Each row comes from the steps of one walk. Every step used is in the known rows, and no mark comes twice. Write the walk behind each row, first mark first.
Known rows:
zevup-pilez-monok-fali-dekog-nodak: [ 37.8 -10.1  19.4 -24.5 -26.0  19.6  34.0  -5.0   9.1  39.1   2.8 -22.9
  17.6 -44.4 -26.1   2.3 -36.7 -33.4  -9.0  -8.8  -0.7  -1.4]
nodak-zevup: [-14.5  15.4   3.7   9.3   3.8   6.1  -9.0  -6.9 -14.7 -12.7  14.1  -2.7
   0.4   8.4  13.1  23.5  -7.5  -1.6   0.5  -5.8  12.5  -7.3]
fali-dekog-nodak-zevup-pilez: [  1.0  15.8  25.2 -14.0  -9.0  21.7  19.1 -19.7  -1.0   1.7  17.9 -32.8
  12.0 -15.9  -4.7  20.7 -39.3 -41.0  -9.4   8.6   3.1  16.8]
nodak-monok-fali-zevup: [ -9.8   7.0  31.2  13.7   3.0 -22.0 -19.2  36.1 -12.0  25.2  -1.7  46.7
  28.4 -12.1   3.9  26.6 -13.9  -8.0 -14.1   6.5  19.3 -26.4]
fali-dekog: [ 12.8 -11.5  -1.1  -4.2  -6.8   5.3  13.3   5.0  17.0  -4.8 -14.1  -3.4
   9.6 -12.6  -5.2  23.4  -3.6 -27.9  -2.6  14.5  -0.5  -9.1]
zevup-nodak-monok-fali-dekog: [  7.0  -4.6  21.5 -27.5  14.5   9.1  32.4  18.5  36.4  38.6 -18.4   6.1
  17.7 -22.1  -6.1  16.7 -10.0 -15.5 -14.3  12.1   7.2 -30.2]
zevup-pilez: [  2.8   4.5  22.0  -6.8   2.3   3.0  11.6 -29.8   1.2  -0.4  14.0  -8.3
   6.2  11.8   1.6 -26.7 -11.3  -4.6  -3.0  11.4  -4.3   2.8]
dekog-fali-zevup: [-19.1  29.1  10.6  18.7 -30.6 -23.4 -23.5  25.7 -12.4 -14.7 -12.5  16.5
  19.8  -7.2  13.4   1.1   0.3  -8.3 -24.2 -14.8  -4.1 -25.3]
fali-zevup-nodak: [-19.3  14.0  32.6  20.7  -1.0 -18.2  18.1  23.9  20.0  15.6 -17.5  13.3
  19.1  -3.5  -2.6 -26.6   6.7  18.2  12.8   9.4   4.9 -12.9]
monok-pilez-zevup: [-16.4  -2.0  18.8  29.5   4.9   9.7 -13.2 -11.5 -57.5   7.7   9.5 -14.4
  -9.6  33.7   1.1  13.2 -44.6  12.3 -13.3  22.8 -10.7 -53.5]
monok-pilez-dekog-nodak-zevup: [ -0.6  -3.6   2.7   8.1  -1.3  19.8   1.8 -10.0 -61.5  10.2  10.3 -36.7
   1.4  -7.0  -2.4  34.8 -46.2   5.4  11.1  -8.0   4.6 -26.6]
zevup-pilez-dekog-nodak-monok-fali: [ 20.6  -1.9  24.8 -23.6  18.5   5.3  17.9  -4.6 -19.7  42.5   9.3   2.4
   7.0 -34.4 -19.4   1.4 -38.9  -6.6   3.5   5.2  14.8  -1.7]
nodak-monok: [  6.3   5.7   4.1   7.3  11.3 -13.5   9.0  10.9  -1.1  11.1  10.0  26.6
 -21.9  -2.6   1.4  17.2 -10.7   9.5 -14.3  15.4  15.7  -3.9]
dekog-pilez-monok-fali-zevup: [  8.7  13.9  28.9  28.0 -30.0 -21.8 -17.3  29.3  -8.1  41.3  -3.4  31.9
   8.9 -30.7   8.1   2.5 -26.7  18.8  -7.3 -19.9  -4.3 -42.5]
pilez-zevup: [-14.8  10.7  12.4  30.6  15.0  -0.1  -6.2   0.3 -24.5  -3.5  -1.2   7.0
 -16.6  12.4  -6.6   7.2 -18.1   7.8   0.2  21.6   3.1 -19.4]
dekog-nodak-zevup: [-14.7  23.6   3.2  -4.1  -6.2  13.0  -5.3   2.2 -21.6   7.3  16.0 -22.0
  -1.4 -16.2   0.2  23.2 -22.8  -7.6  -4.5 -16.9   8.4  22.8]
dekog-pilez-zevup-nodak: [-22.4  34.0  32.2  21.5  13.4  -3.3   8.3   1.3   1.7  30.7  -4.1  -3.9
 -33.3   3.5   4.9 -31.5 -29.4  41.9  -5.9  19.5 -20.0 -34.9]
fali-zevup-nodak-monok-pilez: [-16.9   8.4  42.2  27.6   0.3 -22.6  21.0  23.3 -15.4  35.8   1.0  20.2
   3.4  16.7   6.2  -2.6 -33.4  33.2 -14.5  24.7   5.6 -47.6]
monok-pilez-dekog-fali-zevup: [ -5.6   1.4   9.7  32.2 -27.0 -16.9 -14.5  13.5 -51.6  -9.0 -17.7  -1.7
  22.6   2.4  12.4  12.2 -22.5   3.8  -7.8  -6.5  -7.1 -76.1]
fali-dekog-pilez-zevup-nodak: [ -9.1  23.6  30.9  19.7   7.5   2.8  20.8   7.3  20.4  25.5 -17.6  -5.1
 -22.8  -8.8  -1.1  -6.6 -31.4  14.7 -10.0  33.1 -21.1 -42.4]
monok-pilez-dekog: [ 13.0 -26.8  -0.7  12.4   4.1   6.3   8.5 -11.1 -41.0   4.9  -5.0 -16.3
   2.6  10.6  -1.7  12.3 -22.1  14.0  15.4   8.4  -3.2 -49.1]
monok-pilez: [ -1.7 -10.6   6.7  -1.6  -9.1  10.3  -6.5 -13.0 -32.9   9.0  11.0 -22.4
   7.6  23.5   8.6   5.6 -27.1   3.4 -14.3   0.1 -13.6 -32.4]

Which walk is each row?
[  0.4   8.3  14.2  39.7 -13.6 -30.7  -5.6  23.5 -52.0   2.4  -9.5  26.8
   1.3  -0.9  12.8  29.3 -35.4  13.9 -25.0   6.6   8.0 -78.5]
nodak-monok-pilez-dekog-fali-zevup
[ -1.1  -7.6  35.5  40.5  14.5 -26.2  33.5  23.9 -22.9  30.7 -13.9  26.2
  -1.8   5.0  -3.8   2.1 -28.0  42.6  13.7  32.1  17.0 -61.9]
fali-zevup-nodak-monok-pilez-dekog
[ 12.7   6.4   7.8  -3.0 -15.9   1.6   1.1   6.4  20.4  14.5  -7.3  -3.3
  -7.0 -19.1  10.5  15.0 -23.5 -14.2 -18.8  10.4 -22.0 -19.5]
fali-dekog-pilez
[  1.1  22.7  40.0  20.1 -22.1 -20.9  10.0  31.2  17.5  55.4 -12.9  22.3
   7.1 -29.8   4.8 -27.7 -17.6  38.6   2.9 -19.6  -8.4 -45.8]
dekog-pilez-monok-fali-zevup-nodak
[ 23.6   2.1  18.0   0.0  17.2  -8.9  36.6  -5.9 -13.1  27.1  11.7   8.5
 -21.7 -29.3 -22.6  -4.0 -35.6  10.0   5.2  23.8  18.4  12.8]
zevup-pilez-dekog-nodak-monok
[  0.9  16.2  29.3  11.8  11.1   0.8 -15.1  18.2  -9.7  36.8  -1.2  25.2
 -15.4 -15.5   5.4  44.9 -53.3 -11.8 -35.6  29.1  -5.5 -56.6]
nodak-monok-fali-dekog-pilez-zevup
[  0.6   8.8  -3.9   8.1   7.7   8.8   8.5   4.2 -28.7   2.2   0.3 -14.0
  -5.9 -28.5 -10.8  29.3 -18.0   1.9  26.0 -10.7  17.9   8.2]
pilez-dekog-nodak-zevup
[  9.5   5.6 -16.3   2.9  -6.9  -6.6   0.6   2.0 -14.7 -17.4 -20.2  -4.5
  -2.8 -16.9   2.8   4.3   4.7   0.7  -0.1 -16.4  -3.0 -32.9]
pilez-dekog-fali
[ 11.6  23.6  20.7  10.9 -16.7   7.4  31.3 -20.0 -18.7  18.2  32.1 -17.0
 -20.9 -17.6  -9.9  -2.1 -39.2   9.8  -1.1 -13.2  15.8  13.5]
dekog-nodak-zevup-pilez-monok
[-19.1  16.8  34.5   5.0  35.6   3.1  10.9  15.6  -7.3  41.3  -3.7  18.4
  -6.9   3.2  -8.0   0.1 -24.4  22.3  -7.5  20.6  13.3 -41.8]
pilez-zevup-nodak-monok-fali
[ 11.5  14.0  22.5  24.8  -6.8   0.6  27.8 -30.5 -10.3   0.2  28.9   0.1
 -19.3   7.4   3.9  -1.6 -23.3  13.1   4.3  -1.3  18.7 -15.3]
nodak-zevup-pilez-monok
[-15.2   1.2  26.5   6.0  -8.8  -7.6 -28.5  25.5 -12.4  13.6 -10.4  19.2
  50.6  -7.5   4.1   9.4  -3.9 -16.7   3.5  -9.8   5.0 -21.6]
monok-fali-zevup
[  5.6  15.1   2.5  -6.6   1.9  -6.2  11.3  20.0  -7.4  30.1  11.8   9.7
 -24.5 -29.4 -13.6  17.5 -27.3   6.2 -22.0   5.5  11.5  25.8]
dekog-nodak-monok
[-22.1  17.6  23.6  21.7  23.0   2.1  21.5   1.4  -1.0  12.8 -12.1  -2.3
 -16.8  11.8 -11.7 -23.0 -10.8  27.9   9.8  23.9  -0.3 -22.9]
pilez-zevup-nodak
[  6.8  29.0  27.8  34.3 -41.2 -30.2  12.1   0.9  -7.9  -3.3   1.9  19.1
   0.1 -10.3   4.6 -24.0 -15.0   8.2 -19.9 -10.8   2.0 -34.4]
dekog-fali-zevup-pilez-monok
[-11.2  12.7  20.8  23.6   7.9   3.5   0.0  10.5 -62.9  37.1  21.1  -3.3
 -34.4   5.1 -11.5  30.3 -70.9  17.2 -34.5  28.1   0.3 -28.3]
dekog-nodak-monok-pilez-zevup
[-14.8  20.7  35.5  27.3  11.6 -33.4  26.9  36.8  16.8  26.3  -9.0  42.6
  -4.0  -7.8  -1.4  -8.4  -7.1  29.4  -0.7  24.3  19.6 -14.0]
fali-zevup-nodak-monok
[ 25.7  -1.1  16.4  15.6 -10.6  -6.0  35.3 -23.2   3.3  11.4  16.1   3.8
 -19.3  -2.7  -8.7 -26.5 -15.6  16.3   2.8   5.5   6.8  -8.0]
zevup-pilez-monok
[-22.3  30.4  32.8  17.0 -19.9 -25.1   7.8  24.6 -19.7  23.1  -2.9  10.1
   4.2  11.1  18.3  -6.5 -32.4  23.3 -44.9   3.1  -5.2 -66.5]
dekog-fali-zevup-nodak-monok-pilez
[ 12.6   1.0  -6.8   9.9  -5.4  -9.5   3.8   0.1 -45.3   4.7   0.0   1.9
 -18.5   2.2  11.7  24.9 -34.4  13.3 -29.0  -0.6  -0.9 -71.9]
nodak-monok-pilez-dekog-fali
[ 23.7  13.4   2.3  23.9 -21.9 -13.4  11.0   3.9   5.9  28.3   8.6  13.5
 -42.4 -20.9   3.9  -7.5 -22.4  35.1 -10.0 -11.8  -9.1 -22.5]
dekog-pilez-monok
[ 18.3  -6.1   0.4 -17.2  17.1   2.3   6.6  24.6 -20.9  40.9  -6.3  11.0
   2.4 -46.1 -20.6  27.5 -25.1  -1.0   4.4  -5.3  18.3  -2.5]
pilez-dekog-nodak-monok-fali
[ 15.6 -11.8   9.4 -18.1   6.7   5.2   5.8  19.4  10.4  23.5  -7.2  17.6
  17.5 -21.9  -1.3  45.6 -17.5 -35.1 -22.5  11.1  11.2 -26.8]
nodak-monok-fali-dekog
[ -5.8  25.5  20.4  32.1   3.1 -38.5  27.8  36.4   3.7   8.5 -30.0  37.8
  -6.9 -22.7   0.7  -4.9  -1.2  30.7   0.0   8.1  17.0 -47.3]
pilez-dekog-fali-zevup-nodak-monok
[-17.8  34.8  41.2   4.7  26.7  -2.9  -0.9  16.5  -4.8  58.4   3.1  17.5
 -24.7  -4.6   7.8  -8.4 -45.8  35.7 -23.1  16.2  -8.2 -50.4]
dekog-pilez-zevup-nodak-monok-fali
[ -0.9  13.2  16.3  -1.8  20.3 -12.1  36.8  12.5  24.0  27.6  -0.8  16.4
 -23.1  -2.0  -4.0 -11.4  -5.3  29.9  -7.7  17.3  11.5  -6.3]
zevup-nodak-monok
[ 10.4   7.9  27.7   0.5  -6.1  13.9   8.8 -28.6 -16.4  13.5  27.6  -5.7
  11.8   2.8   6.5   1.7 -25.2  -2.5   3.1 -19.6  16.1 -27.6]
nodak-zevup-pilez-monok-fali
[  3.7   0.3  11.6 -15.2  13.2   1.3  -9.8  12.9  -6.2  28.6   7.1  21.5
   8.4 -10.6   2.8  22.0 -14.6  -7.1 -17.5  -2.8  12.3 -16.5]
nodak-monok-fali
[ -1.7  25.7  11.3   5.9  -1.5   3.0   2.4 -34.0 -27.0 -28.5   7.4 -16.5
   2.9   3.2  17.4   0.9 -15.3  -5.8  -1.5 -11.8   6.5 -37.7]
nodak-zevup-pilez-dekog-fali
